What can hang from each mark
S: E N T V
V: S
N: S
C: U
T: S
K: U
U: K S
A: U

Each row was made from one small tree. Brackets hold a mark, then the marks that hang from it, in alphabetical order. Every link used is in the known rows. Write each row's tree.
Known rows
[C [U [S E N T V]]]: [-0.64 -0.19  0.34 -0.49  0.01 -0.65 -0.02 -0.01  0.35 -0.41 -0.58 -0.02
  0.45  0.08  0.37  0.10  0.17  0.24 -0.42]
[C [U K [S V]]]: [ 0.05 -0.23  0.33 -0.01 -0.02 -0.15  0.01 -0.08 -0.10  0.02 -0.36 -0.06
  0.16 -0.10  0.37  0.11  0.04 -0.31 -0.11]
[U K [S E N T V]]: [-0.40 -0.14  0.53 -0.40 -0.05 -0.55 -0.06 -0.06 -0.08 -0.27 -0.42  0.00
  0.18 -0.25  0.37  0.13  0.23  0.02 -0.66]
[C [U K [S N T V]]]: [-0.40 -0.15  0.44 -0.16 -0.10 -0.49  0.00 -0.04  0.03 -0.25 -0.62 -0.03
  0.22 -0.07  0.43  0.05  0.24 -0.08 -0.32]
[V S]: [ 0.03 -0.24  0.08 -0.07  0.14 -0.04  0.08  0.13 -0.24  0.10  0.00  0.05
 -0.08 -0.05  0.26 -0.01 -0.04  0.16  0.29]
[T [S E N]]: [-0.37 -0.13  0.18 -0.40  0.12 -0.44  0.16  0.01 -0.16 -0.19 -0.33  0.19
  0.16  0.06 -0.11  0.21  0.25  0.25 -0.16]
[K U]: [-0.14 -0.23  0.07 -0.08  0.09 -0.06 -0.06  0.06 -0.15 -0.03 -0.26 -0.23
  0.03 -0.17  0.26  0.04 -0.07 -0.04  0.13]
[V [S E N]]: [-0.27 -0.19  0.22 -0.43  0.18 -0.31  0.13  0.13 -0.11 -0.20  0.02  0.16
  0.17 -0.04  0.28  0.06  0.00  0.44 -0.06]
[U [S E N V]]: [-0.27 -0.20  0.29 -0.53  0.16 -0.39  0.04  0.01  0.07 -0.22 -0.20  0.13
  0.19 -0.19  0.20  0.05  0.05  0.26 -0.41]
[U K S]: [ 0.29 -0.18  0.28  0.09  0.06  0.05 -0.01 -0.05 -0.30  0.15 -0.26 -0.07
 -0.25 -0.33  0.35  0.05  0.18 -0.42  0.02]
[V [S N T]]: [-0.41 -0.14  0.18 -0.24  0.07 -0.38  0.05  0.16 -0.14 -0.15 -0.24  0.06
  0.03  0.00  0.34 -0.06  0.14  0.34  0.08]
[S E N T V]: [-0.68 -0.17  0.36 -0.56 -0.01 -0.62  0.00  0.05  0.09 -0.37 -0.27  0.08
  0.49 -0.04  0.16  0.15  0.16  0.41 -0.51]
[N S]: [ 0.01 -0.14  0.00  0.02  0.01  0.24  0.11  0.10  0.05 -0.09 -0.14 -0.04
 -0.06 -0.05  0.11 -0.05  0.09  0.02  0.13]
[A [U K S]]: [ 0.47 -0.13  0.21  0.23 -0.05  0.14  0.02 -0.19 -0.35  0.20 -0.25 -0.15
  0.06 -0.27  0.35  0.21  0.22 -0.30  0.18]
[K [U [S E T V]]]: [-0.51 -0.31  0.30 -0.36  0.02 -0.39 -0.21 -0.02  0.13 -0.24 -0.56 -0.35
  0.16 -0.18  0.35  0.18 -0.12  0.07 -0.43]
[A [U K [S E V]]]: [ 0.21 -0.15  0.37 -0.12 -0.09 -0.07  0.00 -0.21 -0.22  0.02 -0.16 -0.10
  0.46 -0.26  0.30  0.37  0.07 -0.07 -0.29]
[K [U [S V]]]: [-0.12 -0.26  0.13 -0.17  0.14 -0.08 -0.11  0.01 -0.06 -0.04 -0.37 -0.23
 -0.04 -0.26  0.27 -0.03 -0.20 -0.05 -0.10]
[S E T V]: [-0.51 -0.24  0.31 -0.42 -0.04 -0.44 -0.07  0.04  0.07 -0.22 -0.20 -0.05
  0.45 -0.05  0.16  0.22  0.11  0.26 -0.40]

Which tree is each row?
[-0.51 -0.11  0.27 -0.53  0.10 -0.50  0.16 -0.01 -0.15 -0.25 -0.28  0.26
  0.34  0.04 -0.20  0.23  0.15  0.39 -0.37]
[T [S E N V]]
[ 0.33 -0.17  0.30  0.05 -0.06  0.00  0.00 -0.20 -0.22  0.08 -0.19 -0.16
  0.26 -0.24  0.38  0.34  0.19 -0.22 -0.07]
[A [U K [S E]]]
[-0.55 -0.17  0.25 -0.47  0.07 -0.52  0.05  0.13 -0.02 -0.27 -0.18  0.04
  0.18  0.00  0.36  0.09  0.12  0.42 -0.16]
[V [S E N T]]
[-0.38 -0.16  0.13 -0.22 -0.10 -0.08 -0.01  0.07  0.23 -0.30 -0.30 -0.16
  0.17  0.01  0.20  0.10  0.19  0.15 -0.21]
[N [S E T]]
[-0.53 -0.15  0.22 -0.37 -0.12 -0.16 -0.02  0.06  0.24 -0.35 -0.26 -0.10
  0.36  0.03  0.15  0.12  0.06  0.30 -0.43]
[N [S E T V]]
[-0.15 -0.11  0.37 -0.05 -0.01 -0.32 -0.05 -0.04 -0.21 -0.10 -0.51 -0.06
 -0.21 -0.27  0.39  0.00  0.36 -0.22 -0.20]
[U K [S N T]]
[-0.38 -0.26  0.22 -0.29  0.04 -0.35 -0.04  0.12 -0.05 -0.10 -0.19 -0.09
  0.16  0.02  0.37  0.12  0.06  0.25 -0.06]
[V [S E T]]
[-0.34 -0.19  0.21 -0.39  0.09 -0.34  0.10 -0.02 -0.17 -0.07 -0.26  0.15
  0.32  0.06 -0.21  0.30  0.05  0.22 -0.27]
[T [S E V]]
[-0.24 -0.29  0.24 -0.39  0.13 -0.20 -0.12 -0.03  0.07 -0.16 -0.33 -0.24
  0.16 -0.24  0.30  0.14 -0.22  0.07 -0.32]
[K [U [S E V]]]
[-0.54 -0.19  0.25 -0.33  0.07 -0.45 -0.14  0.03  0.03 -0.28 -0.64 -0.24
  0.02 -0.21  0.35 -0.07  0.00  0.16 -0.29]
[K [U [S N T V]]]
[ 0.23 -0.20  0.10 -0.01  0.04  0.02 -0.03 -0.14 -0.09  0.11 -0.19 -0.05
  0.29 -0.16  0.17  0.13  0.07  0.07  0.10]
[A [U [S V]]]
[ 0.13 -0.14  0.31 -0.04  0.06 -0.13  0.05 -0.03 -0.29  0.00 -0.29  0.05
 -0.22 -0.32  0.35 -0.03  0.23 -0.26 -0.08]
[U K [S N]]
[-0.15 -0.15  0.47 -0.43  0.04 -0.34  0.03 -0.08 -0.15 -0.20 -0.23  0.12
  0.18 -0.29  0.28  0.14  0.08  0.01 -0.57]
[U K [S E N V]]
[-0.04 -0.16  0.18 -0.03 -0.06 -0.16 -0.13 -0.13 -0.01 -0.01 -0.39 -0.17
  0.30 -0.12  0.24  0.17  0.19  0.11 -0.01]
[A [U [S T V]]]
[-0.36 -0.10  0.19 -0.35  0.10 -0.37  0.16  0.01 -0.23 -0.14 -0.32  0.27
  0.15  0.01 -0.22  0.08  0.17  0.31 -0.16]
[T [S N V]]
[-0.14 -0.18  0.39 -0.24  0.00 -0.34  0.11 -0.06  0.01 -0.23 -0.42 -0.01
  0.19 -0.07  0.44  0.15  0.20 -0.17 -0.27]
[C [U K [S E N]]]
[-0.42 -0.17  0.28 -0.59  0.08 -0.41  0.09  0.04 -0.03 -0.30 -0.03  0.18
  0.47 -0.09  0.08  0.12  0.05  0.36 -0.41]
[S E N V]
